Known rows, with every way that one mark hangs from another:
k305{k827{k275{k156}}}: -.01; -.21; .07; .28; .16; -.11; .03; .15; -.14; -.17; .04; -.13; -.26; .18; .00; -.17; .09; -.21; .15; -.03; -.10; -.12; .00
k780{k617}: -.10; -.08; .16; .05; -.10; -.03; -.03; .02; .02; -.21; .00; -.06; -.09; -.27; .02; -.04; .08; -.06; .00; .03; -.04; -.32; .02
k888{k390}: -.13; -.24; .27; .18; .02; -.11; -.09; .11; .03; .11; -.07; .06; -.37; .10; .06; .02; .19; .03; .07; .03; -.06; -.34; -.09
k780{k275{k156}}: -.02; -.14; -.06; .18; .05; -.07; -.05; .12; -.12; .01; -.11; -.13; .09; -.08; .06; -.07; .07; -.13; .17; -.03; -.06; -.15; -.12
k275{k156 k390 k616 k780}: .02; .20; -.02; -.24; .03; .03; .04; -.10; .06; .08; -.09; .20; -.02; .17; -.01; .11; .19; .14; .05; -.02; .05; .35; -.35
k827{k275{k156 k616 k780{k617 k668}}}: .13; .34; -.18; -.13; -.17; .06; .10; .03; .06; -.07; .15; .01; .19; .04; -.01; .00; -.22; -.08; -.05; .08; .08; .20; .00
k780{k617 k668}: -.02; -.03; .12; .08; -.28; -.11; .04; .05; .01; -.24; .11; .03; -.03; -.23; .03; -.13; -.12; -.05; -.11; .05; .01; -.32; .02
k152{k508}: -.17; -.21; .09; .32; -.13; -.15; -.03; .11; -.03; -.04; -.21; .03; -.17; .20; .00; -.01; .11; -.23; .11; -.02; -.05; -.66; -.27
k275{k780}: -.10; -.11; .03; -.05; -.12; -.03; -.02; -.03; .07; -.10; -.23; .14; -.16; .01; .00; .04; -.01; -.06; .03; .00; -.05; -.31; -.17
k384{k616}: -.16; -.10; .14; .07; -.22; .01; .08; -.04; .07; -.21; -.10; .09; -.20; .06; .03; .01; .13; -.01; .05; -.03; .02; -.74; -.20
k275{k156{k87} k390 k780}: .05; -.12; .14; -.28; .27; -.10; -.09; .01; -.14; -.01; -.09; .15; -.18; .06; -.04; .03; .26; .19; .07; -.04; -.09; .33; -.20
k827{k275{k390 k780}}: -.08; -.25; .04; -.02; .17; .00; -.06; -.08; .02; .34; -.07; -.02; -.33; .11; .01; .11; .20; -.05; -.02; .07; -.11; .20; .04
k305{k827{k275}}: -.10; -.36; .17; .34; .09; -.09; .05; .08; -.02; -.12; .02; -.12; -.43; .19; -.02; -.13; .01; -.20; .07; -.04; -.13; -.33; .21
k780{k275{k616}}: -.12; -.07; -.01; .15; -.13; .02; .08; .00; .10; .07; -.11; -.07; -.02; .03; .01; .02; -.10; -.09; .08; -.06; -.02; -.33; .07
k668{k780{k617}}: -.10; -.01; .01; -.03; -.09; .08; -.06; -.05; .07; -.22; -.15; .08; -.06; -.12; .00; .06; .04; -.06; .01; .02; -.01; -.44; .08
k780{k275{k390 k616} k617{k508} k668}: .00; -.05; .01; .14; -.12; -.02; .07; -.07; .04; .33; .16; .01; .17; .02; -.04; .04; -.18; .06; -.16; -.02; .12; .23; .18
k305{k827{k275{k156 k390{k888} k616 k780}}}: .14; .10; -.10; -.03; .29; .03; .02; -.01; -.02; .08; .10; -.13; -.23; .42; .01; -.10; .18; .04; .04; .02; -.04; .46; -.11
k668{k780{k275 k617}}: -.08; -.09; -.12; .06; .05; .16; -.08; -.06; .04; -.01; -.13; -.10; .09; -.17; .01; .09; -.09; -.12; .01; -.01; -.04; -.31; .30
k156{k87}: -.11; -.30; .30; .00; -.02; -.18; -.03; .12; -.07; -.23; -.13; .06; -.34; -.03; -.03; -.07; .14; .04; .10; -.07; -.13; -.49; .00
k152{k979}: -.21; -.13; .25; .38; -.03; -.14; .11; .12; .00; -.28; -.12; .05; -.16; -.01; .00; -.04; .04; -.33; .14; .00; -.06; -.38; -.20
k668{k780{k275{k390 k616} k617{k508}}}: -.09; -.02; -.10; .00; .05; .18; -.03; -.18; .10; .34; -.10; .05; .14; .13; -.06; .22; -.02; .05; -.04; -.04; .10; .12; .24
k305{k827{k275{k156{k87} k616}}}: .03; -.11; .19; .08; .19; -.08; .12; .17; -.10; -.27; .08; -.06; -.31; .32; -.10; -.14; .02; -.03; .17; -.12; -.08; -.06; .15

Rows:
.10; .11; -.07; .04; -.04; .00; .01; -.02; .04; .17; .27; -.24; .08; -.12; .08; -.13; -.04; .12; -.16; .07; .02; .16; .13 | k780{k275{k390{k888} k616} k617 k668}
.01; .27; -.23; -.07; .03; .21; .01; -.03; .06; -.08; -.10; -.05; .32; -.04; .01; .10; -.09; -.05; .11; -.04; .07; -.04; .10 | k668{k780{k275{k156 k616} k617}}
-.06; -.14; .07; -.10; .05; .01; -.10; -.14; .03; .19; -.07; .13; -.03; -.03; -.06; .14; .10; .07; -.12; .03; .04; .26; -.07 | k275{k390 k780{k617{k508}}}
.14; .37; -.05; -.27; -.09; .04; .09; -.10; .06; -.03; .16; .19; .19; -.01; .00; .03; -.07; .16; -.13; .03; .12; .50; -.18 | k275{k156 k390 k616 k780{k617 k668}}
.05; .09; .12; -.36; .16; -.02; .01; -.03; -.02; -.01; -.08; .21; -.12; .17; -.07; .09; .19; .26; .08; -.07; -.01; .38; -.20 | k275{k156{k87} k390 k616 k780}
-.10; -.19; -.15; .18; -.01; .10; -.11; -.04; .01; .12; -.22; -.03; .17; .01; -.03; .12; -.13; -.14; .02; -.03; .03; -.31; .24 | k668{k780{k275 k617{k508}}}
.02; .06; -.01; -.08; -.24; -.02; .03; -.03; .07; -.20; .04; .13; .05; -.19; .00; -.03; -.27; -.04; -.15; .05; .02; -.14; -.01 | k275{k780{k617 k668}}
.02; -.14; .04; .13; .05; -.02; -.01; -.04; -.04; .20; .22; -.13; .03; -.26; .04; -.05; -.07; .03; -.16; .04; -.02; .19; .24 | k780{k275{k390} k617 k668}
.00; .10; -.03; .11; -.24; .04; .13; .00; .10; -.04; .16; -.08; .17; -.16; .00; -.05; -.34; -.05; -.10; -.01; .05; -.16; .23 | k780{k275{k616} k617 k668}
.01; .14; -.13; -.10; -.04; .04; .05; .03; .05; .04; -.13; .02; -.01; .23; -.01; .07; .02; -.11; .13; .02; .01; .04; -.15 | k827{k275{k156 k616 k780}}
.22; .43; -.14; -.26; -.07; -.01; .01; -.03; .01; -.06; .19; .02; .18; .00; .06; -.10; .04; .21; -.14; .09; .10; .45; -.29 | k275{k156 k390{k888} k616 k780{k617 k668}}
.26; .14; .02; -.33; .17; -.12; -.13; .08; -.18; -.14; .20; -.03; .02; -.11; .03; -.18; .14; .27; -.12; .07; -.04; .45; -.14 | k275{k156{k87} k390{k888} k780{k617 k668}}
-.01; -.09; -.16; .05; .25; .04; -.11; -.05; -.09; .23; -.17; .01; .04; .09; .05; .08; .21; .00; .13; -.02; -.05; .12; -.03 | k668{k780{k275{k156 k390}}}
.00; .17; -.06; -.07; -.42; -.01; .12; -.06; .15; -.08; -.02; .26; .18; .09; -.08; .06; -.36; .00; -.15; .00; .18; -.12; -.06 | k275{k616 k780{k617{k508} k668}}
.02; -.02; -.05; .10; .10; .02; -.08; .09; -.10; -.06; .04; -.24; .23; -.31; .05; -.06; .02; -.11; .08; .01; -.03; .04; .04 | k780{k275{k156} k617}
.03; .14; -.01; -.06; .18; .11; .00; -.04; -.01; .16; .14; -.17; .20; -.17; .02; .05; .13; .08; .02; .00; .03; .45; .05 | k780{k275{k156 k390 k616} k617}
.20; .06; -.02; -.05; .12; -.16; -.01; .15; -.17; .08; .16; -.13; .02; .14; .05; -.21; .09; .22; .03; -.02; -.03; .22; -.07 | k780{k275{k156{k87} k390{k888} k616} k668}
.12; -.19; .10; .05; .20; -.19; -.04; .13; -.23; .12; .12; -.02; -.02; -.01; .02; -.13; .06; .13; .04; -.06; -.08; .25; .04 | k780{k275{k156{k87} k390} k668}
.10; .04; -.10; .14; -.06; -.06; .00; .12; -.12; -.10; .16; -.15; .30; -.27; .07; -.14; -.17; -.11; -.01; .02; .02; .03; .05 | k780{k275{k156} k617 k668}
-.04; -.13; .04; -.12; .22; .10; -.10; -.12; .04; .27; .07; -.12; -.20; -.10; -.01; .13; .15; -.02; -.10; .10; -.09; .36; .20 | k827{k275{k390 k780{k617}}}
-.01; .14; -.05; -.07; -.40; -.04; .16; -.05; .17; -.13; -.09; .30; -.04; .17; -.02; .00; -.30; .00; -.07; -.01; .07; -.28; -.16 | k275{k616 k780{k668}}
.02; .13; -.17; -.09; .15; .20; -.08; -.12; .09; .19; .00; -.19; .05; -.01; .06; .06; .13; .11; -.05; .04; .01; .07; .20 | k668{k780{k275{k390{k888} k616} k617}}
-.09; .11; -.15; -.02; -.05; .24; .02; -.10; .15; -.02; -.11; -.03; .14; -.04; -.03; .14; -.18; -.06; .01; -.03; .03; -.25; .30 | k668{k780{k275{k616} k617}}
.01; -.07; -.18; .05; .23; .08; -.16; -.06; -.11; .28; -.10; -.02; .26; .02; .00; .13; .14; .01; .05; -.01; .07; .31; .05 | k668{k780{k275{k156 k390} k617{k508}}}
.00; -.23; .02; .22; -.02; -.09; -.05; -.03; -.07; .33; .15; -.05; .12; -.11; -.01; -.02; -.10; .00; -.16; .01; .05; .17; .17 | k780{k275{k390} k617{k508} k668}
.07; .25; .07; -.39; .03; .07; .02; .02; .01; -.32; -.01; .09; .10; -.08; -.09; .06; -.04; .15; .04; -.06; .02; .17; -.06 | k275{k156{k87} k616 k780{k617}}
.12; .40; -.11; -.21; -.26; .03; .12; -.01; .08; -.28; .08; .18; .29; -.05; -.01; -.02; -.27; .04; -.07; .02; .13; .12; -.19 | k275{k156 k616 k780{k617 k668}}
